What can hang from each mark:
K662: K121 K204 K350
K204: K831
K425: K103
K831: K204 K639
K121: K662 K831
K103: K121 K204 K938
K473: K103
K938: K103
K639: K102 K831

Every row comes from one small tree of marks. The marks that hang from a mark follow it in brackets, in the order of their numbers. Every link used is in the known rows. Which tree was each row made from?
Known rows:
K473{K103{K121{K662} K204 K938}}: [-11.3  46.2 -28.5  28.5  18.9  -1.7 -44.6  10.4  58.6 -18.2  20.3  42.1
 -25.5  19.3 -16.7  -3.1  23.1  36.6 -17.1  -2.2 -83.1   0.0 -34.7]
K473{K103{K121 K204}}: [-11.8  19.2 -17.7  25.2  16.4  -3.3  -1.9  10.7  37.5  -9.1   1.5  27.9
 -27.7   2.6 -23.5  -6.7   9.7  51.9 -17.6  11.4 -50.1  -7.7 -18.5]
K121{K662{K350} K831{K204 K639}}: [ 11.1  26.4 -42.3  21.3 -13.5  -2.4 -82.5  10.0  26.7   1.2   4.9  23.5
  26.4  22.7  41.6  -4.8  14.0 -35.3 -20.7   7.6   3.6  19.0 -33.1]
K425{K103}: [ 20.9   6.6   4.4 -15.4   8.8 -19.0  -3.0  -8.0   1.2   0.9   0.1  15.4
 -25.7 -11.4 -13.9   8.1  31.9 -13.3   7.7  13.1  10.4  -3.0   5.1]
K103{K121{K662{K204{K831}}}}: [-23.9   4.2   4.5   7.1  -7.7 -13.4 -45.3  26.4  -0.1 -23.5  57.2  -8.9
   4.7  11.0 -30.0 -30.3  13.6  -1.8 -30.9   8.9 -18.3 -19.0 -40.2]
K103{K204}: [ -2.0   5.3  -2.6  18.4   3.1  -1.8  -2.9   3.2  24.2  -9.5   0.9  11.0
   1.8   7.6  14.6 -16.6  10.0   7.5  -8.0 -26.2 -18.0  18.4  -4.4]
K639{K102 K831}: [ 24.5  -0.2   4.4 -10.0  -6.2  -5.3 -11.8   4.5 -21.6 -23.4  -4.1   9.5
  -3.9  13.8   8.3  -9.9  33.2  -3.5   2.4  11.2  -9.3  -7.4 -21.0]
K103{K121 K204 K938}: [-18.9  39.1 -26.6  40.6  29.2  -9.0 -18.2   4.1  50.7 -11.6  18.5  29.0
 -10.3  15.2  -8.6 -23.5  21.2   1.8  -0.5 -24.1 -40.1   8.7 -23.3]
K473{K103{K204}}: [  6.6   5.9  -3.0  11.4  -2.1  10.4   2.2   1.1  28.7  -8.5 -15.1  27.2
 -14.1   0.0   3.0  -7.2  11.7  44.9 -12.3   1.8 -49.5   8.8  -7.1]
K103{K938}: [  3.4  17.7 -10.0   9.7   8.8   5.7 -11.4 -10.0  19.5  -1.6   3.6  20.9
   1.4   6.1   0.1 -10.2  11.0 -16.5  13.1 -11.0 -18.8   4.8  -4.6]
K103{K204{K831} K938}: [  7.2   9.6  -2.1  39.2  -1.1  16.1 -19.4 -17.8  40.5 -12.6  25.7  30.5
   1.3   8.8   6.5 -48.3  25.0 -11.2   6.3 -31.9 -54.1  14.9  -8.0]
K425{K103{K121{K662} K204 K938}}: [  0.8  52.6 -22.9  20.6  32.9 -31.6 -51.7   3.3  57.2 -15.5  33.5  38.8
 -33.6  13.2 -18.3  -3.6  54.1 -14.6  -5.9 -16.1 -41.5   4.6 -29.5]
K639{K831{K204}}: [ -4.8  -3.5  -2.2  -9.4  -5.2  -2.2 -13.7  -1.3   1.3  -7.7  -7.1 -13.6
  32.9   0.3  -4.8 -36.2  19.5  13.9   0.0  -7.8  19.5 -13.2 -11.9]
K938{K103{K121 K204{K831}}}: [-26.8  13.7   0.4  29.9   3.8   2.4   9.3  -3.3  37.7  -1.0  28.6  22.9
 -31.4   1.5 -24.8 -43.1  -2.1   0.0  -8.1 -12.5 -19.2  -5.6 -20.2]
K425{K103{K121{K831} K204}}: [ -1.7  33.5 -21.0  42.1  25.5 -31.6 -34.4  10.8  36.0  -8.7  14.4  43.7
 -25.2   1.3  -6.2   9.2  47.2   3.5  17.0  -1.3  -9.2  -0.1 -17.4]
K204{K831{K639}}: [ 12.4  -5.5  13.5  16.9 -13.3   1.5 -22.0 -12.7  -0.9   8.6  11.0   2.2
   3.0 -18.3  -8.6 -33.5  -9.2 -19.6  -3.4  11.0 -26.0  -2.3 -17.7]
K425{K103{K121{K662}}}: [  1.1  29.0 -10.3  -6.3  19.2 -36.4 -34.8  11.4  13.3  -7.6  30.4   9.5
 -35.9  -1.3 -36.7  23.1  30.4  -8.3 -10.2  20.6  -5.2 -18.6 -19.5]
K103{K121 K204{K831{K639}} K938}: [ -4.8  33.0 -15.9  56.3  17.1  -5.3 -38.7 -11.3  51.3  -3.8  29.3  29.6
  -6.6  -5.6 -19.4 -57.0  12.3 -17.4  -3.3 -15.5 -66.1   5.6 -38.8]
K121{K662{K350} K831{K204}}: [  3.6  15.0 -46.3  19.4 -14.7   9.0 -64.7  11.1  23.7  -9.9  16.6  23.3
  18.3  36.7  42.4   5.7  25.3 -20.7 -13.8   0.6  13.5  11.8 -14.7]
K831{K204 K639}: [ -7.8   6.8  -7.1   0.5  -3.2  -3.1 -31.6  -1.6   5.7   9.7 -14.6  -7.8
  33.7 -11.6   7.3 -35.7 -11.0 -25.4 -16.0  11.2   6.6   2.8 -18.1]
K121{K662 K831{K204}}: [-17.0  10.1 -19.5  20.7 -12.8   0.7 -72.0  16.8  12.5  -8.5  13.7  12.2
  37.2  22.3  28.5   1.3   8.9 -13.6  -1.8   1.4   5.3  -2.2 -15.2]
K103{K121 K938}: [-17.7  30.4 -24.9  23.5  27.3  -6.7 -15.1   0.5  27.5  -4.6  19.4  17.9
 -11.7   7.9 -23.8 -10.2   7.9  -8.1   8.0   0.0 -20.8  -8.7 -17.5]
K473{K103{K204{K831} K938}}: [ 18.2  10.5  -5.2  34.6  -6.7  25.8 -15.3 -19.8  43.5 -11.1   9.4  50.0
 -14.5   1.8  -5.2 -39.2  27.0  28.1   5.7  -6.3 -82.4   4.7 -12.0]
K831{K204 K639{K102}}: [  6.7   4.9 -10.7  -4.4  -7.4   0.2 -41.8   9.7 -12.2  -8.4  -7.1  10.6
  24.0   2.6  23.5 -30.9   0.7 -48.9 -23.3  32.0  -3.3   4.8 -32.6]
K662{K121 K204{K831} K350}: [ 15.0  -8.8 -12.1   8.6  -0.6  16.9 -16.4  12.4  10.4   1.6  30.3   2.7
   1.7 -12.5  -9.0 -30.7  40.7 -39.2 -31.0   7.6  14.7  17.0 -14.0]
K425{K103{K121{K662} K204}}: [ -0.4  31.8 -12.4  10.4  21.6 -38.9 -39.0  14.4  36.2 -16.2  31.6  18.3
 -35.4   8.7 -22.2   7.2  38.7   1.3 -16.9  -6.0 -23.7  -1.5 -22.7]
K938{K103}: [-12.6   7.7   6.7 -12.6  -3.4   3.5  18.2  -5.3   9.5  11.7 -13.1  12.7
 -15.6  -0.4   0.2  -6.4 -12.3 -11.9   1.9  -1.0  16.0   1.4  -0.3]

Write each row's tree:
[-32.5  29.5  -7.5  -2.9   6.5 -13.2 -15.0  13.2  19.5   3.0  19.1   9.4
 -28.6  12.1 -21.5   7.0 -12.7  -6.7 -15.6   7.9  -0.3 -14.8 -23.1]  K938{K103{K121{K662}}}
[  7.0  11.6 -32.6  24.1   9.5   7.8 -38.8  27.9  17.7   3.9   5.3  19.1
  13.5  -1.3  18.1   9.2  49.5 -42.5 -13.7   2.2  32.2  27.8 -15.8]  K662{K121{K831} K204 K350}
[  9.2  -4.9  -6.1 -14.2  -9.6   0.6 -24.0   6.7 -16.4 -25.8  -1.3   2.8
  24.5  17.0  13.4 -33.3  32.7 -10.6  -6.0  15.7   7.9 -12.4 -25.8]  K639{K102 K831{K204}}
[ 15.5  45.1 -52.0  10.9  12.9   5.2 -37.4   4.6  47.8 -10.2  21.7  44.0
 -44.6  24.6 -18.5  15.5  27.7  18.5 -19.9  24.9 -57.6  -3.1 -29.1]  K473{K103{K121{K662{K350}} K938}}
[ -4.5  19.8  -1.3  15.5 -11.4 -19.6 -82.2  29.7   4.0  -7.1   4.9  10.0
  36.1   7.7  26.4  -3.1  11.8 -22.1 -12.3   1.2 -11.1  12.2 -45.6]  K121{K662{K204} K831{K639}}
[ 26.9  -5.2  12.0  11.2 -16.9   4.6 -29.9  -4.5 -17.0  -7.4  14.4  17.0
  -2.8  -6.8  10.0 -27.8   3.4 -42.5 -12.0  32.9 -36.2  -1.4 -30.5]  K204{K831{K639{K102}}}
[  0.2  10.5 -49.9  36.5  13.3  18.5 -42.2  10.8  29.0  14.0   2.2  19.2
  22.2  -0.9  23.9   2.9  33.6 -46.2  -7.9  11.5  36.2  19.6  -3.8]  K662{K121{K831{K204}} K350}
[-12.3  12.4 -16.6  28.4  -3.9  -1.1 -57.1   3.7  10.3  11.0 -15.1  13.6
  44.5  -2.8  23.6 -19.4  -4.2 -23.7   5.7  11.8   7.7   5.4 -22.8]  K121{K831{K204 K639}}
[-14.9  30.1 -59.3  32.0   3.9  -2.9 -69.4  20.1  32.3 -10.5  31.9  21.2
   6.3  35.3  15.7   5.7  22.0 -14.8 -16.0  14.0  12.1  -0.5 -29.7]  K103{K121{K662{K350} K831{K204}}}
[ -0.8  51.6 -32.7  52.5  35.2 -27.0 -48.4  -1.8  56.3 -11.8  19.4  64.6
 -24.8   6.3  -5.9  -1.3  58.8 -14.5  29.0 -11.3 -26.9   6.1 -22.8]  K425{K103{K121{K831} K204 K938}}
[ 18.1  -3.6  -7.8  -7.0 -28.6   6.8 -38.8  11.7   6.3 -23.3  45.2   4.8
  -2.1  24.1  11.7 -28.0  34.8 -15.9 -39.5  -4.5  -6.7  11.6 -25.3]  K121{K662{K204{K831} K350}}
[-15.6  12.0  -6.2  37.9  -0.5  -8.3 -39.5  12.7  34.1 -20.3  53.6   7.6
 -13.8  14.4 -18.6 -25.5  13.2   7.8 -25.0 -13.2 -50.6  -7.6 -26.7]  K103{K121{K662} K204{K831}}
[  8.1   4.2 -21.4  -3.0  11.6   7.6 -12.5  23.6  12.1   4.5   8.0   2.1
   2.6  -5.2   1.5  -7.0  40.4 -37.3 -36.7   5.3  30.9  25.9 -14.1]  K662{K121 K204 K350}
[-11.7  44.0 -37.3  62.4  23.5   4.8 -41.5   5.2  59.4 -11.5   3.3  67.8
 -14.4  13.2  -2.5  -0.1  27.7  34.1  19.8   3.0 -68.2   0.9 -28.7]  K473{K103{K121{K831} K204 K938}}
[  6.3  54.1 -27.7  39.2  34.3 -35.1 -59.4  -6.3  35.2  10.0   3.9  53.7
 -19.1 -13.4 -18.3   3.8  36.9 -34.1  31.9  22.7 -21.6  -5.9 -36.0]  K425{K103{K121{K831{K639}} K938}}
[ 19.0  12.8 -10.1  27.3  -4.8  -5.4 -55.3  11.5 -11.7  -5.0  -8.7  37.9
   7.6   5.0  35.2   5.1  10.3 -42.5  11.1  29.2 -22.9   9.4 -32.9]  K121{K831{K639{K102}}}
[  6.6  21.5 -47.4  36.5  15.2  12.0 -58.9   9.7  29.1  24.9  -9.8  18.9
  27.1 -15.6  23.6  -6.9  22.5 -63.6 -13.7  18.3  23.7  24.8 -19.5]  K662{K121{K831{K204 K639}} K350}
[ -8.6 -16.1  14.6  11.8   0.6  11.3 -21.4  18.0  -2.0   1.2  25.1  -9.8
  19.0 -28.2 -21.3 -31.1  25.4 -33.2 -21.4   8.6   5.7   1.1 -13.7]  K662{K121 K204{K831}}
[-20.3  43.8 -37.5  67.5  25.5  -7.4 -45.1   6.3  55.8 -10.9  19.1  48.8
   1.4  20.4   8.6 -10.4  28.0  -0.5  22.9 -24.0 -37.7  10.0 -25.0]  K103{K121{K831} K204 K938}
[ 26.6  16.3   0.5  21.6   6.9  -5.4 -20.0 -25.9  41.2 -11.4  26.3  46.5
 -23.3  -4.5  -9.0 -41.0  56.5 -20.3  15.8 -20.7 -42.3   8.5  -2.5]  K425{K103{K204{K831} K938}}
[ -0.4  34.4 -20.1  20.0  19.4 -37.8 -60.0  16.0  17.3  -7.4  28.5  32.4
 -26.1   5.7 -15.9  36.2  38.4  -9.0  12.0  20.1  -4.9 -15.6 -23.1]  K425{K103{K121{K662 K831}}}
[-10.7  21.2 -14.7   3.3   4.5  -5.0 -30.0  15.9  16.8  -8.3  13.8  11.9
 -30.5   3.1 -31.5  22.2  -0.4  41.7 -21.0  36.0 -47.1 -22.9 -25.5]  K473{K103{K121{K662}}}
[ -7.4  31.0 -20.8  39.8  12.7  -9.8 -41.3   8.9  17.9   9.1 -13.9  36.1
 -12.5 -13.8 -17.6  16.3  -6.7  27.5   7.6  46.1 -42.7 -14.3 -35.6]  K473{K103{K121{K831{K639}}}}
[ -4.3 -11.2  17.5  -5.5 -24.7  -1.3 -43.4  17.4  -4.9 -22.4  40.9  -8.5
  17.2  11.0  -3.3 -30.8  17.4  -8.8 -26.8  -3.7 -16.2  -4.3 -26.0]  K121{K662{K204{K831}}}
[-21.5  18.7  -6.0 -10.6   0.3 -11.3 -38.6  34.3   7.8 -19.1  18.3   7.4
 -11.0   7.5 -30.2   2.2  13.0  40.6 -37.7  31.0 -31.7 -17.4 -43.7]  K473{K103{K121{K662{K204}}}}
[-36.8  35.8 -20.2  46.1  14.4 -10.0 -14.6  11.3  46.3   2.2   2.7  41.6
 -18.2  13.4   5.9  -7.0   2.1   1.6  12.5 -13.8  -4.6   5.3 -22.0]  K938{K103{K121{K831} K204}}
[ 18.0  26.0 -25.2  12.6 -15.5 -14.1 -78.1  25.2  15.8  -8.4   9.0  24.2
  17.2  21.5  39.8   1.0  28.7 -30.9 -25.2   2.2  -1.2  28.5 -44.4]  K121{K662{K204 K350} K831{K639}}
[-19.8  38.4 -33.7  50.8  25.4  -6.0 -40.7   3.9  31.9  -3.7  19.9  36.4
   0.6  11.5  -6.1   5.9  15.3  -8.6  31.4   1.6 -20.3  -7.2 -22.3]  K103{K121{K831} K938}
[-18.4  35.8 -17.2   0.4  11.7  -6.0 -52.5  24.3  27.9 -21.0  22.2  24.7
  -9.8  15.8 -30.3  -6.7  25.3  26.2 -25.1  21.3 -50.9 -13.2 -47.1]  K473{K103{K121{K662{K204}} K938}}
[ 19.8  30.9  -9.8  10.1  19.6 -15.0 -18.4 -14.8  44.2  -6.9   2.7  44.3
 -20.9   0.6   2.6 -14.3  54.8 -17.2  12.0 -23.9 -26.5  19.2  -3.3]  K425{K103{K204 K938}}
[-51.4  25.7 -27.6  27.3   8.4   0.3 -24.1  10.4  23.6   8.4   2.5  24.4
   7.6   9.6  -2.1 -16.8 -10.4 -13.1  11.0  17.5  33.3 -17.8 -21.2]  K938{K103{K121{K831{K204}}}}
[ 14.0  19.0  -0.4  43.3   0.8   7.2 -36.7 -20.2  43.5  -1.8  14.2  31.8
   7.4  -5.3   4.5 -57.4  13.4 -25.5   0.5 -28.2 -62.7  20.0 -25.1]  K103{K204{K831{K639}} K938}
[  8.3  24.0 -15.6  20.7   7.4  14.6 -12.4  -9.7  46.0  -9.2 -11.2  47.3
 -12.4   6.2   5.3 -16.7  23.2  30.5   0.4 -10.3 -67.9  15.3 -11.4]  K473{K103{K204 K938}}
[ 14.6   8.3  12.0  17.2 -18.2   6.3 -15.1  -5.8  12.5  -5.6   2.6  43.9
 -19.8   1.4  22.4 -50.7   0.6 -46.8 -16.6   5.3 -40.2  16.0 -36.2]  K938{K103{K204{K831{K639{K102}}}}}
[ 13.0  19.8 -29.3  26.5  12.2  -2.0 -55.3  24.7  19.0  15.3  -6.7  19.8
  19.2 -15.0  20.1  -0.7  37.9 -53.9 -20.1  10.5  19.9  35.2 -34.5]  K662{K121{K831{K639}} K204 K350}
[  2.7  45.0 -24.4  24.7  37.4 -27.1 -20.5  -4.6  52.6  -9.8  18.0  42.0
 -34.4   0.5 -22.7 -14.8  51.9 -10.4   7.2 -12.7 -27.1   3.6 -17.8]  K425{K103{K121 K204 K938}}
[-13.6  53.4 -33.7  72.6  28.7 -17.9 -63.6   4.7  57.4  -0.1   5.2  45.1
   6.8   6.7   9.0 -17.2  15.9 -15.5  14.2 -18.5 -49.5  16.8 -43.4]  K103{K121{K831{K639}} K204 K938}
[  5.1  22.9  -7.0  29.2  -6.7 -14.0 -73.8  11.3  10.3   5.8   2.6  18.1
  17.8   4.6  22.9  17.4  -0.7 -15.2   1.9   3.5 -25.3   7.3 -28.6]  K121{K662 K831{K639}}
[ -6.6  41.7 -41.4   2.7  12.8 -10.3 -50.1  24.4  34.9 -22.3  41.2  21.2
 -11.1  36.1  -3.7 -13.5  42.6 -21.2 -33.4  -6.0 -11.9   8.4 -44.5]  K103{K121{K662{K204 K350}} K938}
[  4.1  12.6  -6.4  25.4   9.3  -4.7 -69.6  38.4 -11.5  -1.9  -4.8  26.2
  31.1 -16.0  21.8  -0.8  31.8 -70.6 -16.8  32.5   1.3  20.2 -49.3]  K662{K121{K831{K639{K102}}} K204}
